Each row comes from the steps of one path. Every step used is in the known rows, and no mark comes twice. Write the path behind each row, first mark first.
Known rows
tilosik -> vovo: [  4  -4 -16 -10  -3 -25  -6  -7  18   4 -14  -8 -23 -24   5  -7   2 -32
  -9 -14  12  25  -3  22   8  -2  11  27 -19 -12   9   7 -12   4  17   0
  10  13  -9   2  -1 -20   6  23   6]
bezo -> vekam -> tilosik -> vovo -> mokenuf: [-36  29 -21   7 -25 -28   4  24  17   6  -2 -63   9  -4  15 -37  -6 -42
 -20  11  48  45 -18  -4 -10  -3  23  16 -31  16   3  36 -17  11  39   8
  23  33 -29 -10   5 -68 -22  77  51]
vovo -> bezo -> sotinak -> tilosik -> vekam: [ 29 -32 -68 -30 -20  58  10 -11  -6   9  11  14 -22 -46  34   9  -6  -4
   1   4  23 -22  -7  -9   4 -21  10  25  39  13  -1  13  -3 -19  18 -15
   5 -13   0  14  28 -32  10   9  34]
nune -> sotinak -> tilosik: [ 26 -37 -16  -9 -25  21  13  -3  15 -12  -6  14 -21  40  17  -5   7  -9
 -32   0  28 -10  11 -17  -4 -11  13  33 -16  -4 -17  29 -43  -9   3   3
   8 -16 -24  22  -6  -3   9  34  17]
foti -> bezo -> vekam -> tilosik: [-15  -2  -8 -22 -34   5 -12   9  -9   2  32 -44  27   7   2 -20   2  12
   9  32  47 -11 -21 -23  -9   1  -1 -23   3  10   3  15  18  -5  25  41
   0  31  28 -21  -5 -45 -32  50  63]
bezo -> foti -> tilosik -> sotinak: [-17 -16   0  -1  18  30  35  47  21  -9  39  14  12   5  15  -2 -23   5
  36  17   4 -10  25  26   8 -11   5  11   7  30  20  51  37  35  42  39
   8  12   6  -8  10   3  -9  62   8]
sotinak -> tilosik -> foti: [  3  22 -25 -25 -27   3  12   0  -7  10  -8 -11 -17   6 -12  20  17  -5
 -15 -36  29 -15 -11   1  -4 -11  35  32 -17   4 -10  10 -27 -32   3   4
 -16  -8 -21  35   5 -31   1  18  10]
foti -> tilosik: [-18  10   0 -15   8  24  14  20  -5  -7   5  -4  -1   5   2   6 -17  -7
   5  12   0  10   4  -4  -1   4   5 -17  -2  10   7  -2  21  16  18   7
  15   1  -7   3   0  -2   6  24   0]
sotinak -> tilosik -> vekam -> bezo -> foti: [ 15 -11 -50   5 -15  27  37  26 -21  13  19 -34   2   4  17   9 -17 -21
  19   6  36   0 -17 -23  22 -28  32  13  34   0 -33   8  16 -46  -1  -3
 -30   5  22  14  27 -24  -5  56  19]
foti -> bezo: [  8 -17   4 -21   7  -4 -16 -18   8  -7   9   3  11  -4  -7   3  -1   4
  22 -12  17  -4   0  -4  18  27   1  -7  21 -16   4  -6  14 -18  11  15
 -10  -6  33   5  -2  -5 -19  -2  16]
bezo -> lekar: [ 22  -4 -14 -32 -10  -1   2   2  13  -8  14   0   6 -23  11 -25  -9  -6
  10  27  17   7   9 -17 -16  -1 -26   5  21  16  15   0   2  -7   0  -3
  13  23  11  21  17 -22   6  -6  10]
sotinak -> tilosik: [  3  -4 -20 -28  -5  23  13  -8   3   2  -3 -10 -17  24   2  12   5 -20
  -7  -9  22  -2  -6  -9   0 -16  14  13  -1 -14 -16   7 -16  -4 -15  -4
   2  -3 -29  23   3 -16   1  18  13]
lekar -> bezo -> vekam -> tilosik -> sotinak -> nune: [-35  16 -12  13 -78  29  -1  10  -1  -7  21 -76 -15 -20  30 -31  10  13
  11  41  24  14 -45   4 -18 -41  27   6   0  -3   8  27   0  26  17  58
  28  12  -7 -34 -13 -56 -32  30  54]
foti -> bezo -> sotinak -> tilosik: [ 27 -33 -26 -61   7  26   4 -19  14  -5  14  27  -4  -5   8   9  17  12
  14 -11  23 -22 -12 -12  17  20   7  23  34 -22   0  19  -6 -25  -3   9
  17   5   5  43   6 -17  -9  31  19]
mokenuf -> vovo -> bezo -> lekar: [ 29  -7  -4 -53 -28 -30 -26 -19  32   1  11 -17  -7 -66   5 -24 -30 -23
  48  17  38 -31  17 -30 -11  11 -32 -18  47  -6  50  -8  14 -14  46 -18
  -6 -17  -8   6  29 -26  27 -22  32]
tilosik -> vekam: [ -5  -5 -30  10  -1  28  22  19 -31   4  -6   2  -4  -3  -3  -1  -8   0
 -10   5   0   6   1  -2  -8 -20   1  13  -3  12 -19  -3   9   0  15  -8
 -16  -8   0 -14  11 -17   3  -3  12]
lekar -> bezo -> foti: [-12   5   3  19  -5 -27 -18 -11 -11  12  42 -30  25 -19  13  -4 -17  20
  27  17   4 -22  17 -23  23 -10   6 -12   8  -7  18 -11  36  -1  12  35
   7  -1  18 -30   3  -1   6  17  -2]
bezo -> vovo: [  6   2 -14   0  11 -10  18 -19  11  14   4  -1  21   1  17   4 -24 -17
   2   1  22   2   3   6   4  11 -21 -11   6 -44   8  -1  -1  -7 -14 -17
   5   9  14  -3  22   3  -4  17  12]
tilosik -> sotinak: [ -2 -18  -5   4   0  25  13  25  14  -7   2  11 -22   0  11 -16  16  12
  14  -3   0   1   7  40  -1  -1  -2  27  11  13   2  28 -12  16  13  15
  -4  13  -6  -6   0   0 -18   4   7]
foti -> bezo -> vovo: [ 14 -12 -13 -22  18 -16   7 -26  19   5  15   2  38  -8  17   6 -27  -9
  21  -6  39 -13   4   1  22  39 -17 -15  23 -56  16  -2  19 -20  -2   6
  -2   8  36  -6   9   2 -22  23  33]
mokenuf -> vovo: [  3  -1  20 -14   5 -21   9  -7  -4   6  -1 -15 -20  -7 -11  -4 -17 -15
  17  -3   9 -21   3 -11  -3  18  -4 -14   3 -22   5  -3   1  -8  38 -23
  -6 -27 -28 -10   9 -13   7  -4  -1]
lekar -> bezo -> vovo -> mokenuf: [-20  34   2  29  27 -39 -16 -22  15  15  15 -50  28  -5  27  -8 -28 -22
  12  -5  16  23   7  -9  16  24   1 -12  20 -40   4 -19   7  -7  -8 -10
   7  -2 -11 -16   6  -7  -1  10  19]
lekar -> bezo -> foti -> tilosik: [-12  16  15   2   6  -5 -10  10 -10   2  47 -41  21 -15   9   3 -35  14
  37  25  -3 -10  27 -26  15 -16  16 -23   5   1  28  -4  57  16  26  49
  24  -3   9 -30   2  -5  13  46   4]
nune -> sotinak -> tilosik -> vovo -> bezo -> vekam: [ 40 -39 -53 -22 -78 -13 -22 -20  39 -20  -4 -10 -42 -33  39 -19   0 -47
 -22  21  67 -11  -1 -32  -4  -2  22  50 -22   1  23  47 -26  -6  42  23
  11  13 -16   9  22 -34  11  73  71]
nune -> sotinak -> tilosik -> vovo -> mokenuf: [  8 -23 -25 -12  -8 -12   2  -6  45 -10 -25  -9 -26  23  27 -16   5 -44
 -40 -24  41  39  11   4   3   4  35  54 -38 -13 -12  53 -67  -5  34  -8
  12 -12 -40  43  -5 -23  14  65  27]
foti -> bezo -> vekam -> tilosik -> vovo -> mokenuf: [-30  11 -19 -17 -14 -33 -17   9  32  -4  10 -57  27 -11   4 -33  -4 -32
   0   6  60  39 -21  -6  -1  21  22  11 -15   5   6  38  -8  -7  44  30
   8  27   5  -7  -2 -64 -35  78  67]
foti -> tilosik -> vovo: [ -9  11  -8 -25   5 -12   6  16  10  -5  -7 -15 -27 -20   2  -5 -16 -39
   0   0  12  28   2  18   3  -2  20  14 -29  -3  20  14   9  22  29  10
  25   9 -21  -1   4 -26  18  47   9]
lekar -> bezo: [ -5  18   8  15  -9 -18 -26 -14 -16  -1  15 -36  -3 -17   0 -11   6  10
  12   8 -11  -1   1 -14   9  -9  12  -9   9  -3   9 -35  15   1   1  22
   8   0  -4 -25  -5  -4  12 -14   2]

Write each row's path
[-35  14  -5   3  33 -27   9  29  38   0  20 -23  20 -12  18  -3 -47 -43
  17  -4  18  37  24  10  20  13  29  14 -29   8  25  51  10  22  55  14
  23   0  -7  12  12 -23  -1  91  16] : bezo -> foti -> tilosik -> vovo -> mokenuf
[ -6  20  -1  11  37 -24  18  -3  32   9   2 -14  37  14  28  -3 -35 -37
   1 -11  22  21  12  12   8  30 -12  -1   6 -32  -1  16 -10  -7  -6 -29
   2   1   3   8  17  -2 -12  24  14] : bezo -> vovo -> mokenuf
[ 42 -20 -56 -74 -43 -11 -24 -40  51   3  -1 -28 -37 -57  27 -11   0 -59
  14   5  58  17   0 -12  -1 -16   8  34  23 -14  33  16 -12 -20  21   7
  19   9  -7  48  29 -57  28  16  52] : sotinak -> tilosik -> vovo -> bezo -> lekar
[  3  15  -8 -19 -15 -20 -15  -3  -3  -6  10  12  13 -20 -11  14  13  20
  11 -38  26 -27  -4  10  12  29  14  12   4   5  11  -2   7 -46  26  31
 -29  -7  34  12  -3 -14 -16  -1  16] : tilosik -> foti -> bezo
[  4  21 -18 -14 -38 -25  -8  14  -7  -9  22   9   7 -28  -8   2   7  11
   4 -10  32 -30  -6 -23   1  40   8  21  -3  21   3   9  18 -40  41  35
 -24  20  39   1   8 -33 -34  28  40] : tilosik -> foti -> bezo -> vekam
[-25   2  -2  -7 -48  49  24  13  11   5  -5 -41 -11  12  17  -7   9   8
   6   6  25  24 -31  42  -2 -51  26   3  -7  -7   0  51 -25  22   9  28
  20 -12  -5   7 -11 -38 -26  13  28] : vekam -> tilosik -> sotinak -> nune
[-13   2 -13 -13 -20 -19  -3  -3   5  14 -11 -52  -6  -7   0 -16   8 -19
 -13  -1  23  41  -7  23  -4 -37  16   4 -27  -4  10  16 -17   9  20  15
  20  15 -19 -15  -5 -48   3  44  22] : vekam -> tilosik -> vovo
[ 10  -3   2  19  -7 -20   2  16  10 -10  30 -15  27 -14  10   2 -13   1
  28   9  21  -4  -4 -13  25   3   6 -11  42   7   5   5  22 -41   1  11
 -14  18  43  -7   7   7  -7  39   9] : vekam -> bezo -> foti
[ 11  -1   1 -15 -46 -28 -26  -7  13  -4  18 -19 -16 -50   0 -12 -25 -31
  27  27  37 -44  -8 -41 -14  21 -17 -21  17  -5  27  -2  27 -12  62 -14
 -13 -12 -18 -29  21 -19   1   9  44] : mokenuf -> vovo -> bezo -> vekam
[-11  30 -35  20  37  13  39  42   3  -2  12 -38  27   4  27  -8 -60 -54
  15   4  32  49  -8  -4   6  28  21 -25  51  -9 -13  -1  15 -32  14 -26
 -17  11  17  -9  24 -18   3  53  36] : foti -> tilosik -> vekam -> bezo -> vovo -> mokenuf
[  3 -13 -17   2 -13 -16 -27 -17  25   4  35 -11  30 -40  23  15 -16   2
  33  10  20 -37  20 -19  21 -14   2 -11  19   6  39  17  37  -6  30  24
 -13 -11  42 -10  19   5   7  17  26] : vovo -> bezo -> foti
[-23  -1  -7 -20 -88  14   2   2  29  -2  12 -63 -27 -42  24 -17 -17 -18
  30  29  58 -18 -34  -1 -18 -23   9 -15  14  -8  37  50   3  16  73  17
   0 -25 -22 -23   8 -56 -34  28  73] : mokenuf -> vovo -> bezo -> vekam -> tilosik -> sotinak -> nune
[-11  -2  18 -23  -1 -22 -13   0  18   3  35 -27  14 -36   2  10 -53 -23
  53  15  24 -45  27 -30  11  12   2 -42  23 -14  58  18  57   5  74  11
  -5 -39  -3 -18  30 -12  19  46  19] : mokenuf -> vovo -> bezo -> foti -> tilosik
[  1   7 -23   7  -4  38  27  49 -35 -14   5 -24 -12  -5   5  -5 -22 -17
  14  14  11  32 -17  -5  -5  -6  28 -22  38  28 -16 -17  26 -17  17   4
 -15  15  22 -16  10 -15  16  31  20] : foti -> tilosik -> vekam -> bezo
[ 11  -3 -24  -3 -47  -2 -31 -12  12 -15  21  -7   1 -44  17  -6  -4 -21
  13  30  25 -27 -10 -37 -11  13  -6  -9  15  14  23   0  21  -6  28  20
  -7  14  16  -8  15 -15  -9  17  50] : vovo -> bezo -> vekam
[ 15  -6 -48 -10 -14  37  25  21 -22  -5  -6 -30 -30  12   8   7   1 -25
   2  -5  38  17 -28 -20   3 -25  43   7  37  -2 -43 -14  -5 -43 -15 -14
 -29   5   4  12   9 -31   3  24  18] : sotinak -> tilosik -> vekam -> bezo
[  3  -5 -36 -32  23  -7  12   5  42   0  -4   4 -26 -14  28 -12   7 -37
 -13 -31  19  29 -10  19  16   9  29  56   3  -8  -3  43 -46  -8  14 -29
  37   8 -48  48  13 -38  -1  61  13] : bezo -> sotinak -> tilosik -> vovo -> mokenuf
[  9  -3   9 -15 -20 -35 -24 -18  18   9   5 -24 -14 -44  -5   6 -17 -20
  31  -8  24 -34   8 -18   1  13  -5 -33  29 -19  38  -9  19  -7  53 -21
 -18 -39 -14 -22  20  -6  18 -20  19] : mokenuf -> vovo -> bezo
[ 18  -3 -32  21  -8  14  13  27 -31   0  -2 -22  -9 -16   5  -4  -2  -7
   8   2  16  21 -22  -1   1 -11  21 -13  43  21 -21 -19  10 -34   5 -10
 -31   7  26 -16   9 -18   3   6  14] : tilosik -> vekam -> bezo
[ 33 -13 -28 -36 -31  -6 -29 -18  29   2  12  -9  14 -61  17 -21  -7 -19
  27  25  26  -8  10 -28  -7  -8 -23  -9  47  14  45  -6  15 -11  14  15
  -3   9  19  17  20 -20  20 -23  38] : vovo -> bezo -> lekar
[-26  44 -13 -15   5 -38   8  -2  22  12   7 -47  70   9   6  -2 -18  -3
   3 -41  60  15   4  21   9  30  11 -12   6 -16  10  25 -12 -37  23  18
 -20   7  28  -2   6 -47 -33  40  54] : vekam -> tilosik -> foti -> bezo -> vovo -> mokenuf
[-21  -4  -3 -11 -23  58  33  27  16 -18   3   2 -32  -4  25   3 -11 -18
  12   6   7  22 -20  44  -4 -18  30   6 -11  -6   7  46   4  37  28  20
  14 -30  -9  22 -13  -9 -18  19  19] : foti -> tilosik -> sotinak -> nune
[-18 -15 -16 -15 -34  24  10  27   3 -12  29 -33  12  11   9 -31  19  25
  24  23  53 -15 -16   8 -10   1  -3   6  20  24   8  38  12   9  35  53
  -3  43  11 -27  -5 -46 -51  50  62] : foti -> bezo -> vekam -> tilosik -> sotinak
[  4   0 -16 -28 -20 -13 -29 -10  34  -5  -4 -23 -17 -60   9   1 -18 -46
  13  -5  28  14   6  13   6   5  23  -1  -1  -6  47   8  23  17  52  23
  16  -9  -2  -9  15 -19  29  32  33] : foti -> tilosik -> vovo -> bezo
[ 34  -6 -53  -8 -18  11  21  33 -16  -6   6 -15  -5 -41  14 -32  -9 -16
  21  37  29  24 -11 -22  -8  -8  -6   1  58  32  -5 -12   5 -41   4 -10
 -20  32  31  13  21 -40  10   1  28] : tilosik -> vekam -> bezo -> lekar
[ -2   6  -6  -4  42 -25  -4 -19  40   2  12  -9  54   5  24   1 -31 -25
  21 -24  37  15   1   1  26  56  -6  -5  26 -49  11   9   4 -24   5  -8
 -11  -1  23   5  10  -1 -24  31  36] : foti -> bezo -> vovo -> mokenuf
[ 33 -21 -16 -55  -4  -7 -13 -15  17 -11  16   4  19 -27   2 -18  -7   0
  33  16  28  -6  14 -25   3  27 -22   8  39  -3  24   1  12 -21   8  18
  -2  16  37  31  11 -22  -6  -6  32] : foti -> bezo -> lekar
[ 25   8 -26 -57 -22 -21  -8   0   6  -4  15  10  19 -47  -2 -17   2   8
  17  -8  38 -14   7  -9   1  32 -12  21  23  25  29   0   3 -47  26  29
 -18  16  39  33  13 -38  -5  -9  36] : tilosik -> foti -> bezo -> lekar
[ 20  18 -38 -44  -8 -17  22 -27  12  11   6  -3  14   7   7  26 -13 -24
   7 -50  68 -24 -10  10  19  30  12  19   4 -49   4  12  -2 -57   6  14
 -21   0  12  32  16 -28 -17  36  40] : sotinak -> tilosik -> foti -> bezo -> vovo
[ 43 -33 -46  11 -38  32  22  30 -14 -19 -10 -10 -31  23  23 -14   4 -10
 -19   2  42  14 -11 -21  -1 -16  30  16  23  14 -34   8 -35 -44   9 -16
 -23  -1   8   7   8 -18   8  44  28] : nune -> sotinak -> tilosik -> vekam -> bezo
[-12 -11  -4   3 -26  39  22  10  26 -12  -8   2 -23 -10  30   4   3   0
  12  -6  12  18 -23  41   7 -20  22  27   0 -10   7  46 -22  14  10  11
   8 -19  -1  14  -7  -6 -29  -1   7] : tilosik -> sotinak -> nune
[ 18 -14 -37 -40 -34 -10 -28 -45  32   8 -14 -28 -41 -32  18  14   3 -55
  -1 -27  43   7 -12   2  15 -15  37  28   3 -25  29   9 -12  -6  20   5
   2 -11 -18  25  14 -29  17  20  41] : sotinak -> tilosik -> vovo -> bezo
[ 37  -4 -18  -7  -2  -1   4  17   2 -13  11  20  -3 -33   8 -14  13  16
  12   8   4   1 -26   2  13  16  -3  -4  72  18   5   2 -11 -44  -1 -14
  22  35  22   4  -2   7  -2  17  -5] : vekam -> bezo -> sotinak
[ 22   2 -21 -36  -3 -13  -4   6  -1  -1  15  49   8 -50   3  -4  17  40
   8 -27  13 -37   0  19  13  38  -3  26  27  23  18  14   0 -41  29  25
  -6   7  40   9   2 -19 -17  13  11] : tilosik -> foti -> bezo -> sotinak
